Every row comes from one small tree of marks. The marks that hang from a mark follow it in brackets, in the order of their numbers. Every link used is in the known rows. Which tree was each row made from?
Known rows:
k258(k56(k646(k190(k732)))): [-2.14 -6.84  1.71  0.59 -1.41 -1.52 -0.15  1.73 -1.70 -1.26 -0.19 -5.78
 -1.15  0.76  1.10 -0.34  0.07 -2.34  1.88 -0.30 -1.34  0.52  1.09 -0.08
 -0.19]
k646(k56 k610(k475 k883(k190))): [-0.07  0.06 -0.19  1.28  6.64  5.67  0.35 -2.26 -0.18  0.69  1.83  0.95
 -0.24  0.33 -3.35 -0.15 -0.23  4.71  1.38  1.15 -0.65 -0.13 -1.33 -1.70
  2.64]
k176(k610(k258 k475 k883)): [ 1.36  7.32 -1.74 -3.14  2.29 -3.50 -1.15  6.66  2.86  3.59 -0.96  4.00
  1.93  1.62 -0.10 -0.41  0.38  0.01 -3.21  0.40  1.56  0.20 -0.77 -3.86
 -0.22]
k258(k56(k646)): [-4.86 -7.15  0.92  0.32 -2.05 -1.24 -0.63  3.85 -1.62 -0.16 -1.63 -7.22
 -1.63  4.54  1.30 -0.42 -1.47 -6.06  1.56 -1.20 -2.21 -0.11  0.97 -4.49
  0.28]
k646(k56 k190 k610(k258 k475)): [ 2.41  2.79 -2.27 -0.04 -1.73 -0.93  1.77  2.09 -1.74 -0.76  1.04  3.12
 -1.01 -2.18  1.19  0.29 -0.20  4.09 -0.27  0.70 -3.83  0.16 -0.30  2.49
 -0.04]
k258(k56(k646(k610(k883)))): [-4.16 -2.25  0.96  1.48  1.08  2.54 -1.36  4.35 -1.60  0.06 -0.37 -4.79
 -1.27  1.86 -1.57 -0.67 -1.41 -3.54  1.79 -0.24 -2.11 -0.21  0.06 -2.84
  0.74]
k883(k190(k646 k732) k610(k258 k475)): [ 2.75 -3.15 -0.44 -1.56 -0.27 -3.15 -0.61 -4.05 -0.15  1.31  1.83  7.98
 -1.33  3.01 -2.96  0.54  0.23  2.24 -7.81  0.81  1.82  0.27  1.18  3.06
 -1.68]
k883(k190): [ 0.05 -6.82  1.24  0.32 -1.17  3.63  0.52 -2.27 -0.06  0.35  0.41 -3.02
 -0.17 -0.22  4.63  0.05 -0.03 -2.86  2.91 -0.87  1.58 -0.38 -0.57 -0.48
  1.92]
k56(k646(k190)): [ 3.49 -6.22  2.20  0.29 -2.88  4.18  0.48 -1.74 -0.85 -1.67 -0.85 -2.98
 -0.71 -1.19  3.61  0.04  1.42 -1.39  1.62 -1.01 -1.32 -0.76 -0.54 -0.19
  1.15]
k56(k646): [-0.31 -7.38  1.73 -0.54 -2.52  2.24 -1.63  0.10 -0.91 -0.08 -1.59 -4.10
  0.05  2.35  1.54 -0.10 -0.47 -3.69  0.36 -1.37 -1.37 -0.91 -0.69 -2.22
  0.88]
k610(k883): [-0.15  1.34  2.73 -0.27  2.83  1.83 -0.98  2.13  1.74  2.15 -1.19 -4.62
 -1.24  1.37  2.85 -0.76 -0.27 -3.25  3.09 -0.68  4.62 -0.23 -1.33 -2.41
  2.38]
k258(k56(k646(k610(k475)))): [-4.56 -4.29 -1.09  0.30 -2.41 -0.03 -0.64  4.46 -2.35  0.05 -0.21 -3.34
 -1.97  4.68 -1.72 -0.40 -1.52 -1.61 -1.71  0.10 -4.47 -0.40  0.07 -3.85
 -0.17]
k883(k190(k732) k610(k475 k646)): [-2.31 -2.91  1.41 -0.37 -0.06  2.65 -1.05 -6.07  0.36 -0.01  2.00  4.26
  0.67 -0.05 -3.11  0.65 -0.46  4.71 -4.52  1.02  2.03 -0.54 -0.20  1.53
 -0.86]
k610(k258(k56) k646 k883(k190)): [-0.40  4.34 -0.30 -0.23  3.88 -1.88  1.61  0.81  3.80  0.48 -0.10  1.36
 -0.35 -1.49  1.46 -0.42  2.30 -5.43  2.42  0.03  2.70  0.64  1.15 -6.04
  0.86]
k646(k190(k732) k610(k258 k475)): [ 3.51  3.12 -1.38 -1.33 -3.48 -2.87 -0.09  3.06 -1.17  0.46  2.13  4.54
  0.09 -3.31  1.77 -0.13  0.78  5.64 -2.95  1.36 -1.14  0.29 -1.05  5.39
 -1.07]
k883(k610): [-3.99 -2.63  2.58 -0.17 -4.06  2.54 -1.64  1.38 -1.98  0.72 -0.50 -3.90
 -1.88  1.09  2.51  0.47 -3.95 -2.28 -0.85 -1.20  1.92 -0.92  0.09  2.74
 -0.48]
k883(k610(k475 k646)): [-2.86  1.16  0.86 -0.89 -3.49  1.85 -0.67 -0.90  0.40  0.59 -0.63  1.49
 -1.58  2.69 -0.95  0.43 -1.74  1.64 -4.13 -0.10  1.26 -1.16 -0.70 -1.04
 -1.20]
k610(k475 k646 k883(k190)): [ 3.12  2.12  0.62 -0.46  5.41  4.02  1.50 -4.73  4.74  1.19  0.20  3.27
 -0.32  1.20 -0.79 -0.48  3.63  1.37 -0.20  0.82  3.86 -0.51 -1.78 -6.88
  2.52]
k258(k56(k646(k190))): [-1.58 -6.50  1.06  0.81 -2.38  0.13  1.17  2.20 -1.39 -1.61 -0.89 -6.13
 -2.32  1.22  2.97 -0.21  0.24 -4.39  2.66 -0.88 -1.81  0.06  0.96 -2.12
  0.46]
k610(k258(k56) k475 k646): [-2.75  4.40 -3.01 -2.32 -2.73 -8.43  1.40  5.19  2.20  1.33 -1.70  1.78
 -1.36  5.00  1.33 -0.41  0.65 -3.38 -2.24  0.05 -0.75  0.38  0.75 -7.45
 -1.21]
k646(k610): [-2.18 -1.17  0.44  0.66 -4.83  3.30 -1.48  3.49 -2.60  0.78  0.15 -3.14
 -0.62 -0.32  2.86 -0.22 -2.46 -0.27  1.36 -0.74 -1.09 -0.83 -1.50  3.36
  0.23]
k190(k646): [ 2.41 -4.70  0.12  0.04 -3.83 -0.68  0.03 -0.64 -0.26  1.12 -1.89 -2.09
 -2.91  5.68  2.25 -0.39  0.30 -3.39  0.33 -1.38  1.61 -0.43 -0.66  0.47
  0.33]
k883(k190 k610(k258 k646(k56))): [-2.77 -1.12  0.54  0.19 -0.54  2.27  0.35 -4.45 -0.28 -1.45  0.62  3.98
  0.99 -3.10 -0.40  1.44 -1.43 -0.86 -0.19 -0.58 -0.54 -0.26  1.75  1.37
 -0.81]
k475(k610(k646(k56) k883(k190))): [ 0.11  3.12  0.50  2.00  4.53  5.25  0.09 -5.00  1.55 -1.84 -0.83 -2.76
  2.60 -2.27 -2.60  0.11  0.20 -0.02  3.45 -0.25  0.82 -0.43 -0.09 -1.45
  1.09]

Which tree is each row?
[-0.52  4.54 -1.92 -0.22  3.72 -0.63  0.91  4.61  1.02  2.17  1.76  2.75
 -1.55 -0.04 -0.40 -0.57  0.48 -0.43 -1.40  1.43 -0.12  0.42  0.04 -3.63
  1.06] | k646(k610(k258(k56) k475 k883(k190)))
[-0.31 -1.48  0.50  2.37 -2.18  5.02  1.12 -0.18 -3.36 -1.95  0.87 -2.59
 -0.98 -3.87  2.10  0.32 -1.29  3.00  4.55 -0.26 -2.91 -0.28 -0.78  5.65
  0.85] | k646(k56 k190 k610)
[-1.20  4.42 -0.90  0.09  3.01 -1.91  0.29  3.68  0.96  0.69 -0.22 -4.36
  0.92 -1.42  1.33 -0.42 -0.75 -5.20  1.27 -0.04  1.37  0.38  1.50 -2.24
  0.39] | k475(k610(k258(k56) k883(k190)))
[ 0.04 -6.08  0.61  0.54  0.02 -3.99 -1.56 -2.53 -1.71  0.58 -1.10 -2.05
 -0.82  5.41 -3.10 -0.23 -0.86  0.48  0.74 -0.62  0.73  0.81  0.21  3.21
 -0.34] | k190(k646(k56) k732)
[ 2.98  3.63  0.40  1.64  4.70  4.50  1.61 -0.35 -0.21 -0.16  1.11  0.56
 -1.76 -1.93 -1.22 -0.22  0.66  6.12  2.03  1.25 -0.61 -0.05 -1.53  0.97
  2.15] | k646(k56 k190 k610(k475 k883))
[ 2.89 -6.22 -1.85  1.65  0.29  3.53  1.46 -5.35 -1.47 -0.22  1.21  3.43
 -2.06  3.56 -3.00  0.19  0.71  3.13 -0.87  0.37 -2.14 -0.31 -0.58  0.66
  1.28] | k883(k190(k646(k56 k610(k475))))
[-0.06  0.89 -1.46  0.04 -4.32 -3.19  0.39  4.60 -1.61 -2.02 -1.39 -5.00
  0.45 -0.89  2.52  0.03 -0.75 -4.53 -0.24 -0.79 -3.33 -0.08  1.79  0.02
 -1.37] | k475(k610(k258(k56(k646(k190)))))
[ 5.06  7.43 -0.06 -1.15  2.42 -1.36 -0.27  2.82  0.89  1.30  2.19  4.66
 -0.07 -4.54  0.01 -0.58  1.84  5.46 -2.15  1.94  1.63  0.47 -1.46  3.73
 -0.02] | k646(k190(k732) k610(k258 k475 k883))
[-1.02 -2.36  1.03  2.05 -0.78  2.70 -0.49 -0.59 -3.83 -1.75  1.68 -2.19
  0.64 -4.82 -0.11  0.19 -1.60  5.58  3.72  0.40 -2.18  0.30 -0.63  8.33
 -0.12] | k646(k56 k190(k732) k610)
[ 1.06  3.13  0.26  0.93 -4.32  0.86 -0.54 -1.78 -0.35 -2.29 -0.78 -3.71
  2.56 -3.68  1.11  0.06  0.14  2.17  1.01 -0.31  0.49 -0.56 -0.68  4.77
 -1.56] | k475(k610(k646(k190(k732))))
[ 1.30  2.38 -0.11 -0.61 -1.09 -4.47  0.72 -1.28  0.40 -1.63 -0.32  2.67
  1.79 -3.83  1.45  0.43  1.25  0.98  2.55 -0.28 -0.34  0.80  0.74  2.74
 -1.19] | k610(k258 k646(k56 k190(k732)))
[-3.78  2.87 -1.37 -1.12 -4.30 -6.59  0.78  5.19  1.11  0.53 -1.83 -1.24
 -0.81  1.64  3.44 -0.24 -0.18 -6.86  1.60 -1.00 -0.41  0.40  1.23 -3.83
 -1.56] | k610(k258(k56) k646)
[ 1.19  3.48 -0.41 -1.09  4.80  2.39 -1.02 -2.09  3.74  1.41  0.93  5.38
  3.81 -0.74 -4.26 -0.21  2.54  5.15 -2.16  1.33  2.46  0.02 -1.37 -2.64
 -0.25] | k176(k610(k475 k646 k883(k190(k732))))
[ 1.92  3.70 -1.60  0.74  2.37 -2.96  0.76  1.44  1.17  0.33 -0.74 -1.81
 -0.78  1.58 -0.22 -0.46  0.56 -4.85 -0.44 -0.12  1.42  0.42  1.59 -1.56
 -0.05] | k475(k610(k258(k56) k883(k190(k646))))
[-0.05  3.35  1.81 -0.88 -4.58 -1.05 -0.57 -0.70 -0.20 -1.11  0.40  3.76
  0.31 -5.55  1.74  0.87 -0.60  0.68 -2.31 -0.28  1.61 -0.04  0.66  5.91
 -2.63] | k883(k610(k258 k646(k190(k732))))
[ 0.05  6.44 -3.62 -1.84 -4.09 -5.45  2.00  5.94  1.82 -0.10 -0.86  4.99
  0.81 -0.17  1.33  0.15  1.63  0.36 -2.31  0.46 -2.01  0.42  0.78 -3.36
 -2.67] | k176(k610(k258(k56) k475 k646(k190)))
[-0.56  1.56  0.44  0.63  6.06  1.09 -1.37 -0.60 -1.14  0.47  2.20  1.90
  2.21 -4.27 -2.66  0.01 -0.91  2.26  2.19  0.74 -0.35  0.75  0.08  3.35
  0.96] | k646(k56 k610(k258 k883(k190(k732))))
[ 2.97 -8.44  0.80  0.56 -0.49  0.39 -0.38 -5.26 -0.27  0.61  0.85  0.70
 -0.66  2.37  0.06 -0.13  1.41  0.25 -0.21 -0.28  2.51  0.27 -0.26  2.89
  0.49] | k883(k190(k646 k732))
[-3.48 -1.47  1.00 -0.08  0.65 -0.05 -1.25 -5.13 -0.96 -1.19  1.60  4.28
  2.49 -3.92 -2.75  1.27 -1.69  1.37 -1.25  0.04  0.22  0.32  1.72  4.43
 -1.81] | k883(k190(k732) k610(k258 k646(k56)))
[ 1.70 -6.31  0.94 -0.07  0.17  1.08 -0.56 -6.34 -0.49  0.87  1.99  4.81
 -2.07  3.89 -3.95  0.41 -0.12  4.33 -6.37  0.79  2.57 -0.21  0.18  3.32
 -0.77] | k883(k190(k646 k732) k610(k475))
[ 0.13  6.42 -0.27 -2.04  0.77 -1.85 -1.81  6.58  1.75  2.59 -1.24  1.18
  2.56 -1.01  1.76 -0.27 -0.44 -2.77  0.12 -0.48  2.04  0.18 -0.34 -1.19
 -0.53] | k176(k610(k258 k883))
[-1.60  4.97 -3.61 -2.40 -1.54 -4.75 -0.18  3.30  1.35  0.75 -1.59  5.31
  3.34  1.82 -2.29  0.44 -0.11  1.36 -2.58 -0.02 -2.90  0.14  0.11 -3.56
 -1.95] | k176(k610(k258 k475 k646(k56)))
[ 2.49 -8.98  0.10  1.56  0.55  2.23  1.53 -6.29 -0.59 -0.50 -0.12 -0.53
 -1.71  3.61  0.12  0.28  0.73 -1.40  2.33 -0.90  0.32  0.08  0.37  0.11
  1.68] | k883(k190(k646(k56)))
[ 1.93  6.67  1.02  2.12  2.56  3.93  0.81 -2.50  1.32 -2.53 -1.59 -4.08
  1.38 -3.68 -0.64 -0.05  0.59  1.17  3.80 -0.23  0.69 -0.38 -0.41  0.55
  0.54] | k475(k610(k646(k56 k190) k883))
[-0.48  1.92 -0.83 -1.98  7.48 -6.67  0.48  3.09  2.82  3.02  1.52  1.61
 -0.50  1.92 -1.06 -0.82  1.59 -1.22 -1.70  1.68  3.28  1.48  0.98 -5.65
  0.99] | k610(k258(k56) k475 k883(k190(k732)))
[ 2.86  1.45  0.92 -1.12  4.52  0.75  0.25  0.37  2.81  2.20  0.35  1.31
  0.24 -2.21  3.89 -0.35  1.50 -4.19  2.04 -0.18  4.00  0.18 -0.02 -2.60
  1.96] | k610(k258 k883(k190))
[-1.15  5.99  0.66  1.19  3.10  2.51 -0.97 -1.45  1.10 -0.98 -2.27 -5.05
  2.30  0.06 -2.47 -0.19 -1.18 -0.57  2.99 -0.60  0.58 -0.51 -0.57 -1.44
  0.44] | k475(k610(k646(k56) k883))
[-0.14  1.92  0.12  1.40 -1.95  0.55 -0.33 -2.86 -1.22 -3.05 -0.93 -4.20
  2.69 -3.02 -0.97  0.29 -0.55  3.25  2.41 -0.27 -1.36 -0.18 -0.02  4.60
 -1.41] | k475(k610(k646(k56 k190(k732))))
[ 2.27  3.19 -0.44 -0.36 -2.50 -2.16  2.29 -1.29  0.78 -2.18 -1.21  2.06
  0.40 -3.45  3.41  0.56  1.54 -1.33  3.10 -0.77 -0.95  0.26  0.65  0.39
 -0.48] | k610(k258 k646(k56 k190))
[ 4.71  1.20  1.53 -0.20  1.33  2.06 -1.60  0.55 -0.66 -0.89  1.13  3.21
  1.37 -5.65 -0.73 -0.17  1.81  1.71 -0.72  0.67 -1.28 -0.04 -0.65  4.03
  0.05] | k56(k646(k190(k732) k610(k258 k883)))
[ 1.29  0.08 -0.15 -0.16  0.67 -1.47  1.36 -3.41  0.98 -1.14 -0.11  1.36
  0.42  0.84 -1.77  0.06  1.90  5.70  0.45  0.78  0.00  0.40 -0.66 -0.43
 -0.05] | k610(k475 k646(k56 k190(k732)))
[ 0.81 -2.94 -1.46  0.76 -0.15 -2.69 -1.63 -1.32 -2.56  0.98  0.52  1.85
 -1.24  5.75 -6.23 -0.32 -0.82  5.81 -3.01  0.77 -1.89  0.39 -0.89  3.75
 -0.82] | k190(k646(k56 k610(k475)) k732)
[-2.70  2.05 -0.56  1.19 -2.88  1.12 -0.88 -0.77 -1.03 -1.96 -2.17 -5.49
  2.15  0.58 -0.92  0.26 -2.14 -0.87  2.29 -1.15 -1.80 -0.67 -0.15  0.50
 -0.77] | k475(k610(k646(k56)))
[-2.86 -4.82 -0.56 -1.22 -0.30 -0.80  0.40 -0.06 -0.70  0.12  1.35  2.89
 -1.76  2.18 -1.22  0.74 -1.25 -2.06 -5.48  0.46 -1.79 -0.10  2.30 -3.70
 -0.60] | k883(k190 k610(k258(k56(k646)) k475))
